Known rows, with every way that one mark hangs from another:
zinov[merun]: [-11.4 -23.3  16.8  -9.7  40.3 -25.7  36.9 -30.6 -28.1  21.9   8.7  18.9
  29.7  11.0  -3.4  -5.3  35.2  14.3 -28.9  34.8 -11.1   6.1]
zaraf[fofo]: [ 30.0 -14.2  -2.6 -19.8 -55.5  21.7  42.7  12.3 -33.5  25.9  16.7  11.6
  11.6  29.0  10.1  43.7  12.1  -0.2  -2.2  15.6  -8.1  -0.9]
mizu[merun]: [ 34.9 -18.9  28.1   0.4  20.0 -15.3  41.3 -16.9 -24.5  24.1  22.8  -6.2
  21.3   2.5  -0.1  -2.9  18.4  -1.4 -23.5  19.6 -26.6  16.9]
gebe[merun]: [ 16.6 -11.4  11.4 -15.2  45.9 -23.7  45.8 -11.6 -22.4  -5.6   6.6  -0.5
   8.6  -9.6  16.5  -0.6  28.0  16.1  -9.4  23.9 -20.0  32.8]
mizu[merun[nesap pozi]]: [ 18.7  -5.9  39.8  -1.8  39.5 -33.2  72.6 -30.4 -23.5  45.0  39.1 -19.8
  47.8   6.8  22.3  14.8 -14.2  13.9 -49.4  33.0 -37.9   3.3]
mizu[merun[nesap zinov]]: [ 66.6  -1.7  34.9 -22.0  27.6 -31.2  56.0 -54.7  -6.2  21.5  14.9 -10.9
  11.9 -20.6  10.9  26.2   4.1  -0.9 -48.4  25.4 -22.6  17.2]
gebe[merun[mizu pozi zinov]]: [ 19.3   5.7  21.4 -19.1  55.9 -43.8  59.7 -12.9 -10.9  -6.3  17.5 -27.4
  15.4 -18.2  21.0  47.9  28.0  -2.4 -39.3  27.8 -22.8  20.5]
gebe[merun[fofo nesap]]: [ 30.3   2.5   5.2 -19.3  40.0 -28.3  45.6 -38.1 -30.9   6.0  10.3   9.1
  20.6  -3.9  42.2  16.8  14.3  10.5 -28.1  14.2 -23.1  14.1]
merun[mizu pozi]: [-15.9 -10.5  11.0 -12.3  -5.9 -27.0  39.1  26.5   2.5  19.5  20.4 -31.3
  49.1   1.8  25.0  29.7  -3.3  -7.9 -41.5  27.7 -27.2 -27.6]
mizu[merun[pozi]]: [  9.8  -5.7  34.7   7.8  44.3 -21.9  59.2 -11.2 -32.9  39.6  44.8 -11.6
  41.9  21.0   2.5   6.6   3.3   3.6 -35.4  25.4 -31.7   7.5]
famu[merun[fofo nesap pozi]]: [-26.8  11.9   7.1 -11.3  71.8 -34.4  41.2 -49.1 -30.0  35.1  51.5  12.6
  71.2  31.5  39.8  26.4  -3.2  11.8 -53.2  33.5 -30.7   2.2]
mizu[merun[fofo nesap pozi zinov]]: [ 46.3  20.5  27.3  -7.3  50.2 -33.5  59.8 -57.3 -33.2  44.1  46.5   1.3
  38.1  14.7  20.0  44.3  -7.5 -10.0 -67.9  15.3 -21.5  -6.4]
fofo[zaraf]: [ -7.5 -25.3  -4.9 -56.5 -34.9  22.8  37.3  15.1   5.7  -2.4  -9.7 -14.2
  33.4  33.1  17.4 -17.2 -10.7  38.5 -10.2  42.6 -18.3  -0.5]
famu[merun[mizu nesap pozi zinov]]: [ -3.6   8.5  24.4 -29.1  58.5 -54.3  49.8 -48.2   8.4  10.2  31.7 -25.9
  49.1 -15.2  36.4  56.1   7.2   6.3 -61.0  47.9 -33.3  13.5]
gebe[merun[fofo nesap zinov]]: [ 52.2  15.8   5.1 -31.8  51.9 -34.5  46.5 -55.9 -23.2  -1.6   8.1  12.6
   5.8 -13.2  33.9  38.8  17.3   0.7 -40.5  15.1 -10.1  17.8]
gebe[merun[pozi zinov]]: [ 16.1  14.3  17.4 -18.3  83.7 -36.7  63.1 -23.2 -23.5   1.5  28.1  -2.9
  17.0   2.3  10.9  29.2  16.6   7.8 -34.2  30.4 -12.4  28.4]
pozi[merun[fofo mizu nesap zinov]]: [ 45.1   5.0  10.6 -11.3   6.2 -56.7  28.1 -48.9  -0.2  21.5  15.4  -5.5
  47.8 -20.8  55.6  60.0  21.9  -0.2 -65.2  55.6  -4.8 -13.1]
gebe[merun[fofo]]: [ 20.7  -0.4  -1.6  -9.6  44.1 -17.8  33.0 -18.9 -40.8   1.2  16.0  17.1
  17.2  10.1  23.0   9.5  32.8   2.3 -16.7   8.1 -14.6  18.3]
zinov[merun[pozi]]: [-34.8 -11.4  22.6  -2.8  64.6 -32.8  53.7 -26.1 -37.0  38.3  31.7  12.6
  50.6  29.9  -0.5   4.2  20.8  18.1 -42.0  40.4 -16.0  -2.5]

Rows:
[ 19.8  10.5  10.2 -29.2  12.0 -35.1  40.8   0.0  13.1   8.0  19.3 -27.0
  26.8 -11.2  13.4  59.5   1.0 -24.7 -59.8  27.6 -10.2 -21.6]  merun[mizu pozi zinov]
[ -3.7  -8.8  21.4  -6.2  45.4 -37.9  59.9   6.2 -18.6   0.4  19.8 -29.6
  29.9 -10.6  30.2  25.5  25.7   9.1 -27.0  28.8 -35.0  16.4]  gebe[merun[mizu pozi]]
[-12.4 -24.8   7.2 -19.7  -3.9 -12.8  27.8 -22.9 -30.1  13.1   2.6  -0.9
  44.6  23.9  18.9  17.3  45.3   9.8 -37.9  25.2 -24.1 -13.9]  zinov[merun[fofo[zaraf] mizu]]
[ 36.6   2.4  18.6 -18.3  34.7 -56.5  45.6 -51.4   5.3  24.3  15.5   0.7
  41.6 -19.9  37.1  31.9   6.9  22.9 -51.4  75.7   1.6   7.8]  pozi[merun[nesap zinov]]
[ 46.8  -5.9  21.5  -4.7  14.1 -19.6  41.6 -44.6 -32.9  35.6  27.0   3.9
  31.2   8.2  25.8  14.5   6.9  -3.7 -43.1   9.9 -28.3  -1.5]  mizu[merun[fofo nesap]]
[-31.5  -0.6  10.3   3.5  63.1 -26.5  41.0 -34.8 -53.7  45.4  41.8  29.6
  56.9  49.9   6.8  13.4  24.7   4.2 -48.7  22.5 -10.5 -17.3]  zinov[merun[fofo pozi]]
[  2.1   9.1   1.0 -18.4 -13.9 -33.1  38.8 -12.9  -8.1  36.2  26.4 -17.1
  63.1   7.7  62.3  55.7 -23.4 -13.4 -70.4  15.0 -30.9 -54.4]  merun[fofo mizu nesap pozi]
[ 58.2   9.6 -16.2 -31.4 -26.3 -16.3  -2.8 -19.0  -1.9  -5.2   1.1   5.9
   6.0 -11.5  19.6  61.8  29.6 -48.1 -50.3  -5.9   3.9 -29.5]  merun[fofo mizu zinov]
[ 38.1  18.0  20.8   1.6  54.1 -22.7  47.4 -38.6 -43.8  39.6  52.8   8.7
  34.2  31.4   1.6  37.1  10.7 -20.4 -55.9   6.6 -14.0  -2.1]  mizu[merun[fofo pozi zinov]]
[ 22.5  26.1   4.4 -11.6  81.4 -31.8  50.3 -31.4 -42.2   8.3  37.5  14.7
  21.1  19.6  18.1  39.7  19.5  -5.2 -40.2  13.8  -7.6  14.5]  gebe[merun[fofo pozi zinov]]
[ 23.9  -0.9   3.2 -16.7  -5.8 -32.9  24.7 -23.9  -6.2  10.2  15.4 -10.1
  49.9   9.0  42.7  46.3  35.0   8.4 -49.2  58.1  -3.2  -7.2]  pozi[merun[fofo[zaraf] mizu zinov]]
[ 22.2   5.8  27.3   4.1  38.7 -26.2  60.1 -39.4 -41.4  51.6  48.5  -2.8
  53.8  26.0  29.5  22.4 -10.4   0.4 -56.0  16.4 -33.2 -11.8]  mizu[merun[fofo nesap pozi]]
[ -2.9  -6.7  19.3 -26.6 -10.7 -40.6  57.0  -0.9  16.9  25.9  11.2 -42.7
  55.4 -19.5  52.5  42.1 -28.7   6.4 -59.2  38.7 -38.2 -34.7]  merun[mizu nesap pozi]
[ 14.8  34.1  -5.6 -57.0  19.3 -11.4  56.6 -47.3  -9.2  29.5  29.5   2.7
  52.0  44.8  43.9  54.9 -44.8  11.8 -75.0  32.3  -8.4 -35.2]  merun[fofo[zaraf] nesap pozi zinov]
[ 35.7  29.0   1.6 -35.2   2.9 -41.7  39.2 -39.2   2.3  24.2  22.6 -12.6
  41.6  -4.4  50.6  85.8 -18.9 -27.8 -87.5  14.1 -13.8 -49.5]  merun[fofo mizu nesap pozi zinov]
[-18.4  -7.7  20.9  -6.9  32.6 -45.4  51.1 -42.6 -30.7  40.3  26.3  -0.5
  61.3  11.8  35.5  41.3  19.4   5.4 -66.3  29.1 -28.6 -30.0]  zinov[merun[fofo mizu nesap pozi]]
[ 15.3   4.0  21.3  14.4  43.4 -15.8  45.9 -19.6 -51.0  47.7  54.6   5.6
  48.7  41.2   9.7  15.1   7.4 -10.7 -44.2   8.4 -25.4  -6.2]  mizu[merun[fofo pozi]]
[ 28.7 -17.7  21.7 -26.2  14.8 -41.1  54.8 -18.7  -0.4 -10.3  -8.0 -31.6
  15.9 -44.5  46.6  25.4  22.3  15.5 -27.1  29.0 -37.4  21.1]  gebe[merun[mizu nesap]]
[ 17.7  38.9 -13.3 -20.1  47.4 -17.0  27.3 -28.6 -29.1  32.4  46.0  32.9
  34.6  45.8   7.9  48.9  -9.4 -28.2 -62.5   8.0  13.0 -30.6]  merun[fofo pozi zinov]
[  0.8  -7.3   5.9 -19.2  20.3 -33.4  19.4 -42.6  -9.2   8.2  20.5  -5.1
  50.6  -7.9  47.2  34.2  23.7  -0.5 -44.1  24.8 -36.1   3.7]  famu[merun[fofo mizu nesap]]
[-31.4   2.9   5.8  -1.7  51.6 -31.3  24.6 -18.7 -27.7  19.7  48.8  -3.4
  66.5  25.6  31.4  35.8  27.4  -7.0 -44.0  23.5 -32.4  -1.0]  famu[merun[fofo mizu pozi]]
[ 21.3  -9.9   9.8   0.1  -5.1 -50.6  28.0 -32.2  -8.7  28.5  18.0  -7.9
  62.8 -12.8  63.3  38.5  19.8  10.3 -51.4  56.5 -16.8 -17.3]  pozi[merun[fofo mizu nesap]]
[ 35.7 -11.0  21.1 -19.9  -1.3  -5.5  51.4 -39.2 -29.7  28.6  21.3  -8.8
  40.3  19.8  30.3  10.9  -1.2  15.1 -40.6  18.5 -35.2  -0.2]  mizu[merun[fofo[zaraf] nesap]]
[-22.2 -17.8  32.9 -12.8  33.5 -50.2  62.7 -35.0 -13.5  33.1  14.9 -19.4
  55.7  -5.4  29.0  30.1  13.5  18.5 -58.7  44.6 -34.0 -15.7]  zinov[merun[mizu nesap pozi]]
[-14.8  13.5  14.4 -19.0  90.1 -36.4  40.8 -39.3 -14.4  14.7  46.1   6.3
  44.3  19.1   5.3  28.7  14.1   5.7 -43.3  43.7 -15.8  25.2]  famu[merun[pozi zinov]]
[ 27.6   7.7  27.5 -28.7  51.0 -55.2  71.9 -30.6  -1.0  -2.1  11.2 -34.9
  20.0 -33.4  41.6  55.9   9.8   8.8 -49.9  36.7 -30.7  16.0]  gebe[merun[mizu nesap pozi zinov]]
